Every row comes from one small tree of marks. The marks that hang from a mark follow it in brackets, in the order of their numbers. Every link used is in the known rows. Which tree was each row made from?
In the rows, zero is written as 128.
Known rows:
z669(z850(z245 z247(z967(z389)))): [133 134 128 140 138 153 114 106 104 170 124 133 120 127  97  94 109 172
 111 127 178 165 144 132 107 143 110 126 146 161  88 118 124 138  97 150
 112 179 155 114  94]
z630(z217(z176 z245(z542)) z850(z6)): [121 127 153  80 118 141 128 134 160 120 131 115 118 122 105 139 138  93
 120 110  91 114 104 117 124 129 127 129 116  98 174 110 100 118 123 132
 121 127 120 127 130]
z245(z217(z776(z850(z6 z247(z967)))) z542(z176)): [123 119 137 119 114  70 109 144 118 145 134 113 140 150 166 140 125 143
 140 104 169 114 113 134 119 123 127 200 120 141 146 108 118 131 161 145
 128  95 123 128 163]
z245(z217(z630)): [128 130 113  75 126 117 139 138 125 121 127 112 124 136 122 130 135 134
 117 110 108 110  97 110 129 115 136 169 158 126 132 129 163 106 103 142
 113 165 129 132 122]
z176(z850(z245 z247)): [129 138 129 156 133 126 130 112 113 149 122 139 122 115 103 106 115 129
 127 128 149 141 136 131 124 144 132 113 135 150 107 138 140 130  99 124
 131 141 117 135 127]
z392(z389): [133 142  88 117 137 169 152 112 122 119 118 141 124 116  99 122 107 171
 114 119  84 126 117 123 136 145 130 145 183 126 108 122 179  94 113 131
 140 139 140 139 150]
z776(z850): [133 136 104 120 136 142 142 115 118 132 122 142 122 128 107 130 107 158
 110 128 111 129 117 141 124 150 120 136 146 142 106 131 162 110  94 134
 124 100 161 106 119]
z669(z850): [131 138 105 140 142 147 133 108 126 134 119 137 115 126 102 131 108 157
 106 126 120 130 124 131 123 140 121 146 152 126  89 129 157 113  93 143
 115 126 154 117  98]
z850(z6 z176(z493) z245(z542) z247(z967) z389): [131 116 159 198 128 154 109 118 116 137 130 123 139 107 161 113 141 154
 147 148 180 142 167 130 117 136 109  91 110 138 144 123  68 172 131 114
 144 192 121 142 107]
z669(z850(z176(z493) z245 z247) z967(z6 z389)): [131 131 132 188 139 159 107 116 107 156 127 143 123 116 100 100 115 146
 116 151 201 192 163 151 121 141 111 118 119 165 107 125  80 160 116 142
 121 205 149  90  67]
z217(z245 z776): [129 138 115 118 129 145 148 128 155 130 122 123 118 125 135 124 130 129
 123  96  93 124 102 122 124 128 141 147 157 105 127 110 163  85 125 136
 133  86 133 131 138]
z247(z850(z6 z176(z493) z245)): [129 125 137 140 132 164 123 115 111 106 122 137 120 124  99 144 128 139
 119 154 148 146 151 136 144 133 119  68 100 136 123 132  83 157 132 118
 117 122 144 125  68]
z245(z217(z176(z493) z630) z542): [128 122 128  29 118 116 132 158 170  78 136  97 136 141 137 156 154  82
 123 126  69  79 102 108 147 103 135 166 125 110 164 132 138 108 131 129
 122 127 114 136 135]
z176(z850(z245)): [130 139 121 126 134 139 139 116 118 121 119 138 118 118  90 110 115 124
 124 133 107 138 131 124 135 141 133 107 138 134 100 137 159 124 102 122
 129 113 126 123 117]
z493(z176(z850(z6 z247))): [124 129 113 146 136 108 132 105  93 155 122 161 129 124 140 155 107 127
 133 140 165 133 132 156 112 135 131 123 131 129 124 151 144 126 120 125
 138 126 123 150 152]
z245(z217(z776(z967)) z542(z176(z493 z850))): [122 120 123  78 119  62 127 152 148 107 133 128 142 155 157 143 128  85
 148 121 105 109 114 132 142 117 142 185 124 117 140 131 148 125 160 128
 138  41 110 126 182]
z630(z217(z776(z850(z245(z542(z176)) z247 z389)))): [127 132 139 147 121 133 125 140 159 148 133 112 127 131 144 105 147 145
 133 122 123 133 121 120 120 123 117 117 119 132 141 110 106 121 116 135
 135 123 133 129 179]
z543(z176(z493) z245(z217(z630) z542)): [131 115 125  31 116 102 142 165 168  69 138 101 141 150 161 172 163  70
 135 120  30  62 116 109 150  79 139 170 118 108 158 133 139 118 156 127
 125  58 116 154 115]
z543(z245): [133 134 111  87 132 151 149 123 139 115 120 123 122 118 118 133 133 133
 118 124  64 110 125 120 135 118 132 140 150 119 117 127 171 108 110 129
 129  99 140 144 113]
z542(z176(z493 z850(z6 z247))): [123 119 116 212 134 101 133 113 107 145 129 159 137 121 148 156 107 103
 133 144 162 119 139 161 131 135 141 124 110 134 133 152 119 146 165 118
 142 106 114 142 149]
z245(z217(z176)): [127 132 120  52 126 141 133 142 150 112 127 113 129 122 100 145 134 121
 112 133  69 107 112 112 141 121 134 160 138 120 142 127 160 106 113 132
 119 136 128 135 140]
z850(z176(z493) z245(z217(z776)) z247(z967)): [126 121 145  88 125 128 115 133 131 121 129 120 133 129 141 101 137 125
 135 130 153 147 144 126 134 125 120 135  95 152 146 122  93 158 135 127
 121 149 123 136 111]
z850(z6 z176 z245(z217(z630)) z247 z389): [127 122 154 201 119 132 109 134 109 151 135 103 129 113 153 122 161 161
 140 121 180 136 134 107 112 121 129 113 146 140 153 119  83 149 122 128
 126 248 114 141 118]
z630(z850(z389)): [131 138 110 184 136 145 144 116 107 157 126 140 120 117 125 105 110 183
 120 115 120 142 117 125 114 143 123 137 156 106 108 126 163 110  97 127
 124 153 143 108 134]
z247(z850(z6 z245(z217(z776) z542) z389) z967): [124 125 138 133 120 112 103 137 104 168 125 110 124 146 140  97 125 190
 132 120 198 149 126 108 118 120 120 135 134 137 107  97 116 135 140 139
 119 165 126 126 135]
z245(z542): [136 136 126  95 131 153 143 125 142 104 121 117 127 118 111 135 130 142
 126 121  74 110 122 117 133 130 122 148 153 104 123 126 160 107  86 129
 135 108 134 136 116]
z542(z176(z493 z850(z6 z245 z247(z967) z389))): [124 117 126 233 132 111 120 115  96 166 130 154 138 121 157 120 111 128
 137 155 189 138 154 150 123 136 132  97 103 147 122 143 104 163 174 115
 142 146 114 135 152]
z669(z850(z389) z967): [131 140  94 185 145 141 120 119 120 179 120 144 118 130 129 102  99 185
 110 134 178 153 131 130 113 146 114 148 157 135  68 126 150 119  90 144
 124 183 166 103 114]
z776(z217(z176(z493 z850) z245)): [125 120 124  59 133 127 142 138 187 103 131 135 126 121 103 152 132  47
 112 140  58 126 124 132 143 132 139  94 107 131 139 127 142 115 136 122
 134  86 129 137 125]
z542(z176(z850)): [128 131 111 145 134 119 142 120 123 116 123 143 129 127 116 136 112 113
 125 130  92 116 126 136 137 136 139 130 130 119 110 144 168 119 141 125
 131  86 132 122 141]
z669(z850(z245 z247)): [132 138 128 160 137 151 119 112 119 149 123 128 116 118  94 119 119 158
 109 130 148 143 141 130 120 138 116 126 136 148  99 127 115 134  88 142
 116 150 140 130  95]
z630(z850(z6 z176 z245(z217(z776) z542))): [125 127 163 112 116 124 119 139 118  97 131 102 122 127 125 130 144 138
 145 100 122 139 121 109 134 124 126 154 122 103 152 107  97 142 129 127
 119 114 117 114 101]
z493(z176(z850(z245(z217(z776)) z389))): [124 136 113 105 130 115 133 141 131 130 126 132 126 135 138 119 134 132
 139 139 112 137 124 118 123 115 136 115 134 114 114 133 167 107 123 124
 134 112 119 129 171]
z542(z176(z493 z850(z6 z247(z967) z389))): [122 116 112 243 136  96 125 110  97 175 129 164 141 124 173 128 101 132
 136 146 196 130 144 158 117 139 134 119 114 141 119 146 125 152 176 118
 144 152 120 135 165]

Which tree is each row?
[128 119 133 192 134 147 131 104 113 131 126 146 133 105 147 157 125 134
 132 141 162 134 147 152 125 141 124 115 120 132 150 141  91 152 125 117
 138 162 131 147 105] | z850(z6 z176(z493) z247)
[135 131 151  96 127 164 111 119  99 115 121 119 123 130  75  89 125 166
 121 130 144 178 151 122 128 133 107  99 123 147 110 106 115 145 130 139
 110 167 146  93  66] | z247(z850(z176 z245(z542)) z967(z6 z389))
[122 130 123 110 132 155 137 129 170 125 127 137 123 116 109 109 135  91
 118 164  89 127 131 120 139 126 129  71 106 127 135 139 129 126 117 114
 134 155 123 129 159] | z630(z217(z176(z493 z850(z245 z389))))
[128 131 132  92 129 130 131 123 111 104 122 137 126 126 116 153 126 110
 139 149 108 125 138 133 129 124 127 103 124 111 125 142 136 130 118 120
 139  84 117 141 128] | z493(z176(z850(z6 z245(z542))))
[130 125 129 143 129 106 134 128 145 108 131 136 141 127 137 147 125  92
 139 135 107 102 138 141 137 128 133 135 110 121 134 146 132 131 139 117
 143  81 115 137 143] | z245(z542(z176(z493 z850(z247))))
[127 128 132 157 123 117 134 124 118 122 134 122 120 139 173 110 138 126
 135  92 162 144 108 134 129 124 130 134 111 122 144 131  96 134 142 127
 116 130 128 118 118] | z217(z630(z850(z176(z493) z245 z247)) z776)
[125 131 153 124 116  95 110 132  91 158 130 114 126 131 123  83 121 157
 131  96 174 159 119 123 119 124 121 194 117 139 142 104 109 139 126 143
 114 151  98 119 125] | z630(z850(z245(z217(z776) z542) z247(z967(z6))))
[123 125 123 252 136 123 128 108 106 175 129 155 130 106 147 121 116 135
 136 154 196 144 149 145 117 140 136  87 132 145 117 142 111 148 129 110
 149 173 109 138 148] | z176(z493 z850(z6 z245 z247 z389))
[131 126 153 113 123 144 125 148 146  86 136 109 130 121 113 112 151 135
 139 132  85 129 142 103 136 125 116 113 113 107 146 121 105 143 107 112
 122 139 123 103  97] | z630(z850(z176(z493) z245(z217 z542) z389))
[127 125 104 218 137 111 142 120 127 154 133 162 141 122 164 141 112 119
 134 141 126 117 139 147 122 133 135 118 123 127 114 151 144 125 139 112
 144 117 125 139 161] | z543(z176(z493 z850(z247 z389)))
[133 129 136  38 118 115 120 147 115 130 136 111 130 156 106 117 139 141
 128 114 125 142 109 119 117 134 118 147 170 161 128 115 139 127  94 147
 116 116 155  93 130] | z776(z850(z245(z217(z630) z542)) z967(z389))
[128 135 109 109 137 114 137 111 111 140 122 157 129 129 128 140 110 121
 128 140 132 130 132 150 116 134 128 122 128 128 116 154 161 116 107 125
 134 114 129 144 150] | z493(z176(z850(z247)))
[126 132 111 145 138  99 128 100  99 170 119 157 127 127 128  98  91 141
 125 118 181 142 129 145 112 152 128 147 137 157  96 140 162 128 110 132
 129 159 129 129 138] | z176(z850(z247(z967)))
[125 123 141 105 122 128 105 128  96 172 134 125 132 131 109 122 119 155
 117 135 189 151 129 137 110 144 119 134 130 178 136 112 105 145 132 142
 117 174 144 113 134] | z776(z850(z6 z245(z217(z176)) z247(z967(z389))))
[132 133 160  60 116 143 114 153 156 112 134  89 134 116  95 133 157 115
 126 131  88 109 133 101 138 116 123 144 121 133 158 118 108 127 101 129
 126 143 105 153 132] | z850(z245(z217(z176) z542) z247)
[121 119 127 200 122 115 127 129 133 160 144 131 128 130 178 143 137 106
 122 107 166 110 102 139 111 127 142 122 125 118 167 130  95 116 170 123
 125 177 114 126 146] | z217(z176(z493) z245 z630(z850(z6 z247 z389)))
[127 118 128 188 125 102 129 132 145 131 134 127 140 121 175 152 141 106
 147 133 120  93 146 134 128 112 141 127 126 119 136 134 126 133 166 114
 153 100 106 150 156] | z543(z245(z542(z176(z493 z850(z6 z247 z389)))))
[118 117 134 151 118  62 122 145 143 126 136 122 142 139 171 156 133  93
 152 117 151 103 119 135 133 112 146 178 115 118 153 127 120 129 171 126
 144  89  92 142 177] | z245(z217(z776) z542(z176(z493 z850(z6 z247))))
[127 116 131 159 130 105 125 119 115 140 131 144 144 130 149 138 112 111
 144 133 163 126 141 149 120 132 129 134 124 132 129 136 126 144 161 125
 145 120 124 128 147] | z245(z542(z176(z493 z850(z6 z247(z967(z389))))))
[127 125 107 223 136 111 136 121 130 150 132 155 139 120 154 131 116 121
 133 146 140 118 141 148 125 135 137 110 120 129 119 151 140 130 151 113
 144 128 121 132 168] | z542(z176(z493 z850(z247 z389)))
[125 130 127  67 122 149 134 149 159 102 130 108 127 125 117 131 145 104
 120 141  76 121 117 113 153 110 136 135 113 118 148 122 129 118 137 124
 125  97 117 137 143] | z850(z245(z217(z176(z493) z776)))
[121 122 142  84 119  81 106 135 130 138 130 117 138 132 133 137 121 107
 134 120 156 108 121 123 122 131 133 178 124 140 142 124 134 130 138 132
 129 154 102 139 154] | z245(z217(z176(z850(z6 z247(z967)))) z542)
[132 124 151 121 128 159 119 124 127  88 125 123 124 126 104 148 138 131
 128 149 133 135 152 128 146 129 115  76  99 126 130 127  77 156 127 117
 121 109 137 126  70] | z247(z850(z6 z176(z493) z245(z542)))
[135 130 133 146 128 156 125 141 142 112 131 119 130 132 111 125 141 150
 123 154 103 123 147 117 143 118 117  77 108 118 114 126 111 133 133 118
 126 103 137 125 120] | z247(z850(z245(z542(z176(z493))) z389))
[133 123 131  87 120 127 142 147 167  76 134 107 131 141 143 152 155  74
 128 110  63  79 109 120 137 109 138 130 127 103 159 130 128 108 153 130
 128  80 120 134 112] | z217(z245(z542(z176(z493))) z630)
[125 127 111  76 126 146 142 136 167 135 133 136 132 135 146 139 132  93
 124 120  89 133 104 141 127 132 140 134 150 113 148 118 148  96 160 130
 138  67 146 118 176] | z217(z176(z493) z245 z776(z967(z389)))
[132 130 122  80 136 143 120 108 105 124 115 141 121 142 105 105 105 167
 112 125 151 149 137 133 129 146 109 115 113 145  95 128 138 137 121 134
 104 142 167 111  81] | z247(z850(z176) z967)
[130 119 136 114 134 168 117 110  92 130 122 144 124 133 101 113 115 157
 121 150 182 174 154 139 128 139 111  69 112 152 109 122  95 164 145 128
 113 162 164 105  70] | z247(z850(z6 z176(z493) z245) z967(z389))
[133 131 129 151 135 173 126 124 136 112 126 133 122 123 106 114 137 159
 120 156 121 146 154 121 139 133 114  54 111 132 108 130 107 140 116 113
 119 144 151 114  91] | z247(z850(z176(z493) z245 z389))
[123 120 109 184 135 113 142 115 112 120 125 157 133 124 138 160 107  98
 131 149 127 115 133 154 140 134 143 119 115 120 126 152 136 140 169 116
 140  81 122 130 139] | z542(z176(z493 z850(z6)))
[131 132 127 160 130 124 135 122 113 136 128 142 132 123 118 136 119 113
 130 129 107 125 138 133 132 132 132 122 120 137 114 142 133 132 126 121
 130  97 122 143 131] | z543(z176(z850(z245 z247)))
[132 128 138  60 120 123 130 154 151  86 130 100 137 129 107 151 146 120
 131 125  54  92 122 106 143 111 129 171 134 105 147 122 149 117 120 134
 127  95 119 138 131] | z245(z217 z542(z176))
[122 125 125 193 116  83 131 143 152 128 136 108 127 146 200 136 148 103
 151  77 137  98  90 117 116 112 155 145 156  93 137 112 141  92 189 134
 142 103 107 125 174] | z217(z245(z542(z176(z850(z6 z389)))) z630 z776)
[123 125 139 184 118 135 120 142 121 129 132  98 123 124 170 120 162 159
 144 110 149 137 115 100 124 112 137 124 153 115 143 109 109 130 145 130
 128 197 120 127 131] | z850(z6 z176 z245(z217(z630 z776)) z389)
[128 134 130 104 116 101 140 140 149 114 133 104 116 151 165 117 141 115
 135  57 112 110  76 113 118 117 141 175 152  91 141 107 143  85 138 141
 119  91 122 112 131] | z217(z245(z542) z630(z850) z776)
[135 136 138  96 131 172 124 121 123  98 119 124 116 128  78 118 133 153
 114 136 109 147 143 118 143 136 114  79 115 136 107 126 115 137 104 126
 107 123 154 117  72] | z247(z850(z176 z245))
[131 126 144  25 115 138 127 160 165  72 135  89 131 134 113 143 164  82
 124 136  62  92 115 100 153 102 131 134 115 119 162 129 116 124 124 126
 119 121 109 139 116] | z850(z245(z217(z176(z493) z630) z542))
[125 133 127  34 120  92 130 149 137  92 129 114 126 154 144 134 145  94
 143 117 102 114 108 115 132 102 137 140 126 111 132 135 154 108 130 131
 125  83 110 134 150] | z493(z176(z850(z245(z217(z630 z776) z542))))
[126 135 132  76 129 146 143 124 146 132 125 133 110 125  85 105 125 118
 113 106  91 135 106 119 118 135 124 123 129 114 144 117 132 113  88 138
 112 136 136 116 113] | z630(z217(z245) z850)
[132 132 139 171 133 145 102 121 105 181 127 124 123 124 112 118 116 168
 126 129 226 169 145 133 107 140 111 141 154 151  96 113  89 147  93 149
 129 192 151 116  96] | z669(z850(z6 z245(z542) z247) z967(z389))
[131 138 116  73 135 141 140 122 115 105 120 146 123 128 101 133 121 112
 126 152  89 133 137 134 132 129 127  93 121 119 112 150 159 122 107 121
 130  84 130 134 125] | z493(z176(z850(z245)))
